What can hang from each mark:
Q_451: Q_238
Q_988: Q_314 Q_501 Q_528
Q_238: Q_451
Q_314: Q_607 Q_988
Q_528: Q_451
Q_607: Q_214 Q_266 Q_314
Q_214: Q_988

Each row was made from one small tree. Brackets hold a mark, then the marks that hang from it, in the order of their numbers. Every link used is in the known rows. Write each row's tree.
Known rows:
[Q_314 [Q_607 Q_214 Q_266] Q_988]: [-30,   5,  20,   2, -10,  19,   4,   4,  19,  19,  -7, -31, -33,  28,  -7,
 -15,  19]
[Q_607 [Q_214 [Q_988 Q_314 Q_501 [Q_528 Q_451]]] Q_266]: [-52,  22,   1,  15,  28,  29,  36, -25,   1, -29,  23, -51, -38,  -1,  13,
 -56, -15]
[Q_988 [Q_314 [Q_607 Q_214 Q_266]] [Q_528 [Q_451 Q_238]]]: [-52,  10,   1,  -7,  -3,  23,   7,  -8,  21, -12,  27, -56, -11,   4, -16,
 -24,  24]
[Q_214 [Q_988 [Q_314 Q_607] Q_501 [Q_528 [Q_451 Q_238]]]]: [-75, -30,  17, -16, -16,  43,  11, -22,  21, -28,   7, -42, -33, -13,  -3,
 -42, -20]
[Q_607 [Q_214 [Q_988 Q_501 Q_528]] Q_266 Q_314]: [-47,   9,  14,  20,  20,  28,  48,  -7,  -4, -22,  35, -41, -35,   5,   5,
 -58,  -2]
[Q_988 Q_528]: [-25, -10,  20,  -1, -33,  25,  22, -23,   8,  -6,  -1, -46, -21,   0, -12,
 -23,   7]
[Q_528 Q_451]: [-36, -15,  27, -13, -18,  33,  10, -23,  21, -16, -28, -26, -17,   6, -15,
 -17,   8]
[Q_214 [Q_988 [Q_314 [Q_607 Q_266]] [Q_528 Q_451]]]: [-37,   3,  14,   4, -15,  32,  17, -20,  -8, -30,  -3, -41, -41,   2,  -5,
 -38,  -9]
[Q_988 [Q_314 Q_607] Q_501 [Q_528 [Q_451 Q_238]]]: [-65, -34,  12,  -7, -15,  37,  12, -26,  36, -23,   9, -46, -23, -14,  -9,
 -30,   7]
[Q_214 [Q_988 Q_314 Q_528]]: [-35,   7,  22,   1, -24,  23,  20, -20,  -4, -20,  -1, -54, -28,  -5,   1,
 -38, -34]
[Q_988 [Q_314 Q_607] Q_501 Q_528]: [-35, -26,  12,  10, -13,  22,  28, -22,  24, -15,   8, -53, -34, -12,  -2,
 -36,   0]
[Q_214 [Q_988 Q_314 Q_501]]: [-45, -12,  32,  -3,  -5,  30,  23, -17,  16, -23,  -9, -39, -31,  -5,   7,
 -44, -41]
[Q_607 Q_266 Q_314]: [-22,  -5,  36,  14, -13,  29,  27,  -2,   8, -21,  -3, -25, -15,  13, -18,
 -23,  16]
[Q_314 [Q_607 Q_214] [Q_988 Q_501 [Q_528 [Q_451 Q_238]]]]: [-79, -22,   5,  -9,  -5,  38,   3, -18,  39,   9,   8, -36, -35,   5,  -2,
 -24,  18]
[Q_238 Q_451]: [-22,   1,  32,  -6, -20,  28,  -2, -25,  37, -17, -14, -42,  -8,  12,  -7,
 -24,  11]
[Q_988 [Q_314 Q_607] Q_501 [Q_528 Q_451]]: [-46, -26,   6,   8,  -2,  30,  24, -32,  26, -26,  -3, -46, -37, -12,  -2,
 -36,   6]

Write each row's tree:
[-73, -42,  17,  -7, -28,  48,   1, -26,  35,  -2,  -7, -26, -41,   1,  -6,
 -19,  12]	[Q_314 Q_607 [Q_988 Q_501 [Q_528 [Q_451 Q_238]]]]
[-52,  -1,   6, -19,  -5,  25,  13, -15,   5,  -7,   0, -41, -33,   6,  -6,
 -39,   3]	[Q_314 [Q_607 [Q_214 [Q_988 [Q_528 Q_451]]]]]
[-48,   4,  27,  10,  24,  29,  40,   2,   7, -21,  20, -29, -28,  12,   2,
 -53,  -6]	[Q_607 [Q_214 [Q_988 Q_501]] Q_266 Q_314]
[-41,  16,  19,   6,  21,  22,  31,  -6,  10, -17,  17, -47, -28,   6,  10,
 -50, -25]	[Q_607 [Q_214 [Q_988 Q_314 Q_501]] Q_266]
[-41,  22,  23, -12,   3,  13,  12,  -3,  10,  -8,  -2, -51, -16,   6,   1,
 -37, -31]	[Q_607 [Q_214 [Q_988 Q_314]]]
[-43,   9,   5,  -9,  -2,  28,  20, -12,  -4, -11,  11, -39, -36,  13,  -7,
 -40,  12]	[Q_314 [Q_607 [Q_214 [Q_988 [Q_528 Q_451]]] Q_266]]
[-50,   7,  20,  -6,  18,  19,  25,  -9,  20, -13,   6, -49, -24,  -1,  10,
 -50, -34]	[Q_607 [Q_214 [Q_988 Q_314 Q_501]]]
[-31,  -2,  11,   8,  17,  16,  28,  -2,  30,  -7,  18, -49, -25,   6,  -3,
 -37,  12]	[Q_988 [Q_314 [Q_607 Q_214 Q_266]] Q_501]
[-71,  19,  10, -20,  -2,  27,   4, -15,  11, -17,  15, -57, -11,  -4,  -2,
 -37, -22]	[Q_607 [Q_214 [Q_988 Q_314 [Q_528 [Q_451 Q_238]]]]]
[-46,  10,  27,  12,   4,  19,   9,   2,  21,   6, -12, -30, -21,  20,  -4,
 -19,   4]	[Q_607 Q_214 [Q_314 Q_988]]
[-46,  -6,  20, -11, -24,  37,  17, -30,  -4, -22, -14, -33, -33,   0,  -4,
 -35, -14]	[Q_214 [Q_988 [Q_528 Q_451]]]
[-39,  -5,   5,  19,   0,  24,  25, -12,  18,  13,  17, -41, -49,  15,   5,
 -32,  21]	[Q_314 [Q_607 Q_214 Q_266] [Q_988 Q_501 Q_528]]
[-69,  -1,  10,   9,  28,  33,  38, -20,   8, -29,  14, -35, -34,  -2,   6,
 -56,  -6]	[Q_607 [Q_214 [Q_988 Q_501 [Q_528 Q_451]]] Q_314]
[-45,   9,  10,  40,  18,  27,  38, -12,  11,  -5,  23, -37, -41,  14,   8,
 -38,  14]	[Q_607 Q_214 Q_266 [Q_314 [Q_988 Q_501 Q_528]]]
[-39, -10,  23,  42,  -5,  38,  36, -19,   6, -15,   7, -27, -47,   9,   5,
 -32,   8]	[Q_607 Q_266 [Q_314 [Q_988 Q_501 Q_528]]]
[-80,   4,   7, -13,  12,  34,  17, -22,  20, -22,  23, -54, -21, -10,   7,
 -48, -24]	[Q_607 [Q_214 [Q_988 Q_314 Q_501 [Q_528 [Q_451 Q_238]]]]]
[-65,  -1,  22, -17, -26,  38,   3, -23,   7, -27,  -1, -47, -17,  -7,  -6,
 -31, -28]	[Q_214 [Q_988 Q_314 [Q_528 [Q_451 Q_238]]]]
[-81, -24,   9, -29,  -3,  39,  13, -14,  24,  -9,  21, -40, -29,  -2,  -4,
 -44,   1]	[Q_314 [Q_607 [Q_214 [Q_988 Q_501 [Q_528 [Q_451 Q_238]]]]]]
[-46, -12,  11,  11,  -1,  38,  30, -27,   2, -34,   5, -38, -50,  -4,   4,
 -50, -12]	[Q_214 [Q_988 [Q_314 [Q_607 Q_266]] Q_501 [Q_528 Q_451]]]
[-55, -24,  11,   3, -12,  41,  19, -22,  26, -27,  20, -44, -27,  -7, -10,
 -31,  16]	[Q_988 [Q_314 [Q_607 Q_266]] Q_501 [Q_528 [Q_451 Q_238]]]
[-51,  -5,  21,  24, -12,  36,  13, -25,   9, -16, -22, -24, -36,   9,  -4,
 -18,   6]	[Q_607 [Q_314 [Q_988 [Q_528 Q_451]]]]
[-62, -16,   3, -12,   9,  31,  26, -22,  15, -12,   9, -39, -42,   0,   3,
 -51,   0]	[Q_314 [Q_607 [Q_214 [Q_988 Q_501 [Q_528 Q_451]]]]]
